Each row comes from the steps of one path. Every step used is in the known rows, and no mark comes twice. Write the path behind each row, first mark first.
Known rows:
vopusu -> fura: [ -7  -2  -9   6   0 -62  10 -14  53  31 -62   3  -6  -6  -4 -19 -23  17
 -40 -23 -18  18  23   2  12  34   0  47 -64]
vopusu -> fura -> vazem -> boteg -> tigu: [  2   1   9  -7  -8 -74  -3   1  53  69 -68   7  -3   9  -5   9 -23  32
 -33 -16 -15  27  14  28   6  56   0 -13 -16]
tugif -> gagav -> pagun -> vazem -> fura: [ -2  32  -6  18 -24 -84   4 -37  33  29 -24   8  38 -17   4 -15 -20 -15
 -20 -36 -32  42  20  17  37   5 -48  30 -43]
vigoze -> tigu -> pagun -> vazem -> rumo: [-23   5  -7  -9 -23 -41   3 -13  49  18  -9 -13  54  -4 -26   0 -12  34
 -33 -10 -29  -3  -9  31   8  61 -14  36 -38]
votubo -> tigu -> pagun -> vazem: [-13  15  15   0 -11 -83  11 -28  58  -1 -43 -13  24 -16 -49   7 -20 -12
 -18 -19 -25   6   9  11  22  54 -14  29   9]
rumo -> tigu: [-15  38  13  31 -18 -25  -3  -4  44  -5 -35 -31   3 -16 -11  -6  -8 -20
 -29 -27 -25  11  17   8   8  21 -25  -6 -46]
tugif -> gagav: [ -5  25  -3  31  -7 -18  -5 -23  29  28 -16 -22  13 -28 -12  -5  -1   3
 -26 -36 -29  25  14   0  27   5 -40  63 -78]
votubo -> tigu: [-10  11  18  18 -17 -65  -6 -12  42   9 -62 -16  -3 -22 -30  -5 -18 -10
 -21 -27 -28  18   0 -13  27  41  -8  51 -17]
vigoze -> tigu -> pagun: [-18  -3  20   0 -12 -37   0  -1  40  18 -30 -44  48 -14 -27  -8 -21  20
 -22 -11 -28  -5 -16  22  12  45 -17  66 -45]
gagav -> pagun -> vazem: [-10  50 -10  17 -20 -82  16 -35  51  12 -32 -23  30 -12 -17 -18 -22 -10
 -19 -33 -34  40  29  23  25  26 -38  18 -44]
pagun -> vazem -> leza: [-13  16 -24  15 -28 -44  18 -20  52  18  13   5  24 -11 -14 -10  -3  31
 -40 -29 -34  32  43   7  -9  42 -45  16 -31]
vopusu -> fura -> vazem -> leza -> pipag: [  -6  -13   -7    6   -7 -102    0   12   55   33  -58    1   -9    2
   16  -12  -20   51  -43  -25  -26   21   33   18  -12   72  -13   14
   -1]
votubo -> tigu -> pagun -> vazem -> fura: [  -9   -8   14   -2  -24 -100    6  -18   56    6  -51   10   24   -8
  -35    2  -27  -13  -24  -15  -22   17    4   15   21   55   -1   21
   36]
fura -> vazem -> pagun: [-11  20  -6  40 -17 -91   1   0  47  34 -25 -20   7  -7  -9   2  -4  38
 -29 -27 -37  42  34  45  11  27 -26 -32 -32]
tugif -> gagav -> pagun -> vazem -> boteg -> tigu -> votubo: [ -5  73  20 -16 -25 -54  -7 -52  37  40 -23 -13  59 -15 -16   4  -6   1
  -9 -26 -33  29  -2   9  33  22 -69   6 -71]
rumo -> vazem -> leza: [-17   5 -26  33 -13 -30   1  -9  42   1  10  12  29 -15 -13  -7 -19  19
 -35 -18 -41  18  11   0  -8  14 -17  10 -31]
vigoze -> tigu -> boteg: [-12  -5  27   9 -25 -17 -11  -8  37  17 -39 -28  36  -2  -3  -6 -24  17
 -19 -11 -38  27  -8  35  26  47 -17 104 -65]
gagav -> tugif: [-14  25 -17  20 -40  -5 -10 -35  38  23 -33 -48   1 -16 -21  -6 -15   7
 -34 -23 -19  28  25   8  11  21 -21  53 -72]
vazem -> rumo -> tigu -> boteg: [-23  34   7  27 -24  -6 -24  -1  41 -13 -52   5  16   4   5   9  -1   6
 -32 -20 -16  23   1  23  23  40   9  -9 -63]
boteg -> vazem -> pagun: [-17  62   2  24 -21 -92  13 -15  37  34 -15  12  22  -7 -29   0  -7  11
 -22 -17 -29  44  35  11  23  19 -27 -13 -65]
boteg -> vazem -> fura -> vopusu: [ -8  40   4   5 -37 -61  -3   7  40  60 -24  -9  -4   6 -25   3 -29   3
 -36 -11 -14  69  28  15  24  22   6  32  -1]
tugif -> gagav -> pagun: [ -8  53   7  29  -6 -56  -4 -27  24  22 -40 -26  34 -29  -4 -13 -14 -11
 -12 -41 -28  26   8  -1  45  -1 -49  47 -80]
tugif -> gagav -> pagun -> vazem -> rumo -> tigu -> boteg: [-17  75   8  21 -20 -46  -8 -39  34  -2 -33   9  48  -8   9   8  -8 -21
 -13 -33 -26  26  14  27  49  17 -49  -2 -74]
pagun -> vazem: [ -6  21 -24  18 -21 -43  16 -33  57  16  -3 -17   8  -9 -26  -9  -7   7
 -34 -28 -36  40  39  25   4  34 -30  33 -40]
votubo -> tigu -> pagun -> vazem -> boteg: [ -8   1  25  -1 -20 -75   3 -17  56   8 -45   3  38  -5 -42   5 -19   1
 -11 -14 -25  13  -3  14  18  59 -17  17  17]
tigu -> votubo: [-13  41   8   3 -10 -36  -8 -27  53   9 -22 -49  12 -11 -23  -8  -9  27
 -36 -15 -27  32   5   5   2  31 -29  50 -83]
vigoze -> tigu: [-14  -2  10   9 -25 -30  -3  -4  36  28 -25 -35  25 -16 -13 -16 -19  17
 -28 -18 -38  11  -8  11  11  38 -26  77 -58]
tigu -> pagun -> vazem: [-11  19 -13   9  -7 -50  18 -28  61   5 -11 -28  32  -8 -41   2 -10  10
 -28 -20 -25  20  28  35   7  42 -17  21 -27]
leza -> vazem: [ -6  23 -13  24   1 -56  -1 -29  53  17 -21 -38  -6  -8 -28  -4 -22  -2
 -39 -31 -34  28  10   9   2  30 -28  46 -24]
pagun -> vazem -> fura -> vopusu: [ -2  -3 -22   6 -49 -40   4 -11  59  47 -13 -11   1   4 -12  -8 -17  11
 -44 -22 -29  63  38  33  12  29  -3  27  13]

Which path is each row?
[-11  55  13 -19 -19 -24 -12 -33  47  28 -37 -46  13 -18 -35  10   0  14
 -34 -16 -25  19  -1   0  12  43 -13  15 -67]
boteg -> tigu -> votubo
[-11  49  41   7 -14 -78  -5 -22  39  11 -58   3   8  -1 -37  18 -33 -22
  -9 -10 -23  43  11   9  45  50  -6  67 -24]
votubo -> tigu -> boteg -> vazem
[ -8  30  43  -3 -37 -74 -16  -2  41  36 -67   6   0   9 -25  20 -41 -17
 -16  -5 -18  62  10  17  52  45  14  62  21]
votubo -> tigu -> boteg -> vazem -> fura -> vopusu
[-15  25   5  10  -1 -70  -9   1  56  20 -71  15  -9  19  16  15 -25  22
 -41 -14 -10  21  20  43  15  54   7 -18 -41]
vopusu -> fura -> vazem -> rumo -> tigu -> boteg
[ -5 -10 -13  34 -18 -21 -12  -9  44  11  -9  12  30   0 -15  -8 -22   8
 -21 -11 -42  35  -8  20   0  12  -4  14 -32]
rumo -> vazem -> boteg
[ -3  15  13  -4  -7 -43 -12 -20  51  36 -40 -24  30   1 -41  17 -16   5
 -25 -19 -22  12 -19  16   4  50 -11  -3   9]
leza -> vazem -> boteg -> tigu -> pagun
[-15  32  -5 -16 -22 -38  13 -23  50  25 -15 -11  44 -17 -41  17   3  20
 -32 -20 -21   4  22  13   5  58 -14 -24  -7]
boteg -> tigu -> pagun -> vazem -> leza
[ -1  -8 -13  20 -14 -77  -8 -19  50  27 -32  -8  -6   0 -11 -11 -31  -3
 -46 -26 -29  40   4  13  -1  29  -9  36   9]
leza -> vazem -> fura
[-16  77  36  20 -15 -40  -2 -14  41  -5 -33 -12  13   4 -18  16 -22 -33
 -16 -10 -20  35  27  30  25  28 -23  11 -53]
rumo -> tigu -> boteg -> vazem
[ -7   2   1   7 -17 -42   9 -16  59  15 -15 -10  48   3 -33   0  -8  22
 -21 -14 -23  29  13  37   1  46 -20  10 -20]
tigu -> pagun -> vazem -> boteg
[-16  46  43   5 -20 -80  -3 -10  36  11 -48  22  21  -3 -27  17 -29  -2
 -14 -11 -21  37  13  -5  34  55 -19  55 -16]
votubo -> tigu -> boteg -> vazem -> leza
[ -15   49   41   14  -23 -104   -3  -22   37   11  -59   25   23   -1
  -29   16  -22  -10   -5  -10  -30   41   14   13   51   43  -12   26
  -32]
votubo -> tigu -> boteg -> vazem -> pagun
[-12 -12  18  -9 -27 -40   6  -8  50  27  -8 -16  66   2 -25  -7 -19  29
 -18  -6 -35   7 -10  37   2  57 -34  45 -24]
vigoze -> tigu -> pagun -> vazem -> boteg
[-16   3   7  -8 -18 -48  14 -19  52  18  -7 -33  52  -9 -32  -5 -21  16
 -24 -11 -36   0   3  35   7  52 -32  56 -32]
vigoze -> tigu -> pagun -> vazem
[ -2   2  17 -14   2 -79   0   3  56  60 -73  -1  15  10 -16  16 -24  34
 -28  -9  -8  13   6  36   7  61   8 -21  -4]
vopusu -> fura -> vazem -> boteg -> tigu -> pagun
[ -2   4  14   6 -34  -8 -17  -2  37  46 -50  -7  24  -6 -21   2   2  17
 -21 -22 -24  32  -8   7  13  42   0   1 -33]
vazem -> boteg -> tigu
[  0   3   0  23 -11 -47 -10 -16  51  29 -24 -17  11   5 -20  -6 -21  13
 -31 -25 -31  36  -7  11  -5  35 -30  33 -15]
leza -> vazem -> boteg
[-18  56  38  16 -28 -51 -13   3  39 -17 -37  -1  22   4   1   7 -11 -12
 -17 -14 -27  31  26  19  10  59 -26   4 -20]
rumo -> tigu -> boteg -> vazem -> leza -> pipag
[ -5   4  22  -3 -23 -17 -14   1  41  37 -54 -15  44  -6 -33  10   0  20
 -16 -15 -15  17 -15  17  15  49   9 -10 -21]
vazem -> boteg -> tigu -> pagun
[ -5 -20 -26  32 -20 -52  -8 -12  44   8 -17  20  14  -4  -6 -13 -32  -8
 -36 -12 -39  39   2  23   4   7  16  17  -9]
rumo -> vazem -> fura
[  1  15   5   4 -17 -37 -15 -22  48  45 -38 -17  12  -1 -29   9 -13   5
 -29 -25 -29  26 -12   7   3  45 -19   8  -4]
leza -> vazem -> boteg -> tigu
[  0   3   7  32 -16 -53 -12  13  47  44 -27 -26   5   6 -11   3 -14  38
 -25 -20 -27  53  12  42  -3  39 -22   6 -15]
fura -> vazem -> boteg
[ -4 -13  -5  15 -45 -28 -15  14  45  50 -43 -23  -5  -1  -3 -10 -19  17
 -43 -21 -20  59  15  19  20  20  17  40   2]
vazem -> fura -> vopusu
[-14  60 -20  20 -17 -59   0 -39  33  24 -20   6  40 -19  -4  -5  -5   4
 -22 -40 -28  29  13   8  40  14 -46  17 -75]
tugif -> gagav -> pagun -> vazem -> rumo
[ -9  33  -5 -13 -15 -37  12 -35  55  24 -28 -28  30 -15 -50  18   0  -1
 -26 -20 -23   9  19  27  16  51  -2  -9 -16]
boteg -> tigu -> pagun -> vazem
[-25  63 -12   0 -27 -35  -3 -34  61  -6  -2  -6  17   0 -15   5   4  13
 -45 -17 -26  16  16  17  -5  44 -33 -31 -60]
pagun -> vazem -> rumo -> tigu -> votubo
[-23  43   2  26  -4 -57 -13  14  50   7 -33 -30   9   1 -16  23  -7  21
 -36 -18 -10   7   8  42   2  47  -3 -58 -12]
fura -> vazem -> rumo -> tigu -> pagun
[  1  13  13  13 -23 -43 -16   6  44  59 -38 -26   6   2 -21  17  -6  29
 -23 -20 -24  43   6  38   5  49 -10 -20  -4]
fura -> vazem -> boteg -> tigu
[-19  20 -26   7 -11 -43   6 -20  58   6 -16  -5  35  -2 -33   8   0  29
 -37 -20 -17  18  16  30   8  51   1  -2 -35]
tigu -> pagun -> vazem -> rumo
[  1 -10   4  10  -2 -83   1   7  56  55 -58   6  -3  14   3  -5 -28  40
 -34 -16 -18  37  19  31   0  46 -12  12 -26]
vopusu -> fura -> vazem -> boteg
[ -7   3   0   8 -14 -19 -13 -13  45  17 -25   3  49  -4 -37  14 -17   1
 -15  -5 -32  11 -20  25   9  28  15 -23 -10]
rumo -> vazem -> boteg -> tigu -> pagun
